Every row comes from one small tree of marks. The marks that hang from a mark follow it in brackets, in alphabetical order. Every link used is in the known rows. Which tree was each row made from?
Known rows:
L[A[P V] M[B[S]]]: [ -6 -10  14  12  -3  -2  -2  -1  -3  -1   2   5  17   1  -5 -14   3  12]
B[S[P[A]]]: [  3  -5  -9   2   0   3   4  -1  -1   1   4   3   2   2 -10  -5   2  -5]
M[B[S[P]] L[A]]: [ -2 -14 -31  15   4  -1  -8   4   6   0  -2   2   7  16   4 -20   0  11]
A[L P]: [-14 -16  15  15  -3   4   4  -2  -4   0   2   1  13  -1   8  -4  -1  -4]
P[S]: [ 8 -6 17  2 -5  4  1  0 -2 -1  2  1  3  5  3 -1  1  4]
B[S[P[A[L[M] V]]]]: [ -3 -18   1  10  -5   3   5  -1  -4   0   6   7  11 -10 -11 -12   4   1]
B[S[P[A[L]]]]: [ -1 -16  -7   7  -2   3   4  -1  -1   1   4   4   7  -3  -8  -9   1  -4]
S[B P[A[L V]]]: [-10 -15  -7  15   5  11  17   3   0   0   6   2  10  -7   3  -5   1   3]
M[B[S[P]] L]: [ -8 -12 -33  15   3   2  -1   4   3  -1   0   2   6  12   9 -16  -2   4]
S[B P[A[L[M]]]]: [  1 -17 -22   4   0  13  13   4   1  -1   6   3   5  -4   2  -9  -2   8]
M[B[S] L]: [ -8 -12 -19  10   1   1  -6   2   2   0   2   1  11   4   7 -15  -3   7]
M[B[S[P[A[V]]]] L]: [-16 -12 -18  21   3   6   5   3   2   0   4   2  12   2   3 -16  -1   1]
S[B P]: [  3  -3 -26   2   7   5  10   4   1  -1   1   1  -2  10   8  -2   0   4]
V[A[L[M] P[S[B]]]]: [ -3 -16  24   9 -11  12   6   4  -3  -2   7   4  20  -2  10  -7   3  12]
P[A[L[M] V] S]: [ -2 -21  35  11 -12  11   7   0  -5  -1   8   5  16 -17  -4  -8   2   8]
M[B[S[P[A]]] L]: [-10 -12 -29  14   2   7   3   4   4   0   3   1   8   6   4 -16  -3   2]
P[A[L[M] V] S[B]]: [  1 -24  26   8  -8  15  12   2  -5  -1  11   4  20 -16   1  -8   1  15]
M[B L[A]]: [ -6  -8 -19  13   3   2  -8   5   8   0  -3  -1   7  10   9 -14  -3  13]
S[B P[A[V]]]: [ -7  -3 -10   9   6  11  17   3   0  -1   6   1   4  -2   1  -1   1   0]
L[A M]: [13 -5 -2 -6 -4 -1 -9  1  2 -1 -2  2  0  2 -8 -9  2 13]
M[B L]: [-12  -7 -21  12   2   5  -2   5   4  -1  -1  -1   6   5  13 -11  -5   7]
M[B[S] L[A]]: [ -2 -13 -17  10   3  -2 -12   3   5   1   0   1  13   9   3 -18  -1  13]

Which tree is each row?
[ -8 -14   3  20  -1   8  -3   3   3  -2   0   0  13  18  15 -14  -3  10] : M[B L[A[P[S]]]]
[ -1 -10  30  14   1   5   5   0  -4  -1   4   2  16   8   5  -3   4  10] : L[A[P[S[B]] V]]
[ -7 -21  30  16  -8   7   6  -2  -6  -1   4   2  16   4  10  -5  -1   0] : A[L P[S]]
[-16 -25  33  25 -10   7  10   0  -8  -3   6   6  22  -5  12 -12   1  10] : A[L[M[B]] P[S] V]
[-17  -9  11  15  -8   6   4   4   1  -1   2   2  17  -5   7  -9   1   6] : V[A[L[M[B]] P]]
[-15 -10  11  20   1   4  -6   0  -1  -1   0   1  13   7   7 -10   3   1] : M[L[A[P V]]]
[-10 -12  34  17 -10   7   3   1  -2  -1   4   2  18   0   8  -3   4   0] : V[A[L P[S]]]
[-11 -19  12  12  -6   4   5   0  -2   1   7   5  19 -21  -8 -12   0   8] : P[A[L[M[B[S]]] V]]
[-17  -7  21  16  -6   4   2   1   0   0   2   1  16  -4   6  -2   3  -3] : V[A[L P]]
[-3 -9 38 16 -3  2  1 -2 -4 -1  2  3 14  9  1 -3  5  4] : L[A[P[S] V]]
[ -6 -17 -10  11   0  12  16   3  -1  -1   7   4   9  -9   1  -9   1   8] : S[B P[A[L[M] V]]]
[  1  -2 -22   1   6  12  15   4   2  -1   4   0   0   4   2  -2  -2   1] : S[B P[A]]
[-16 -14  14  27   0   7  -1   3   1  -2   1   1  18  13  14 -14   0  10] : M[B L[A[P[S] V]]]
[ 0 -8 26  6 -1 14 14  2 -3  0 10  1 14 -8  0  1  1  7] : P[A[V] S[B]]
[ -9 -15 -19  23   5  -2  -6   3   4   0  -1   3  11  11   4 -20   3  10] : M[B[S[P]] L[A[V]]]
[ -3 -10  26  16  -6   4   3   1  -3  -3   2   5  14   7   3 -11   2  15] : L[A[P[S] V] M[B]]
[  4  -7 -11  -3  -4  -2  -1   2  -1  -1   2   4   6  -3  -3 -11  -1  12] : L[M[B[S]]]
[-10 -15  18  10  -7   7   6   0  -3   0   6   4  13 -22  -7  -7   1   4] : P[A[L[M] V]]
[-14 -15  -7  19  -3   8  13   3   1  -1   3   4   6  -8   0 -11   0   4] : S[P[A[L[M[B]] V]]]
[ -8  -8   1   9  -8   2  -1   6   5  -1   1   2  11 -10   3 -10   1  12] : V[A[L[M[B]]]]
[-8 -9 33 15 -1  9 13 -1 -9 -2  8  3 17  3 11  1  3  3] : A[P[S[B]] V]
[ -3 -15 -19   8   4  12  14   4   2   0   5   1   5  -2   4  -5  -2   4] : S[B P[A[L]]]
[ -2 -15   5   1  -8   9   3   1   0   0   5   2   8 -15  -6  -7  -2   4] : P[A[L[M]]]
[ -8 -14  27  14  -6  10   7   3  -2  -1   7   1  22   0  12  -3   3   6] : V[A[L P[S[B]]]]
[-18 -19  25  19  -7   4   6  -2  -8  -2   4   5  18 -11   5  -8   3   2] : A[L[M] P V]
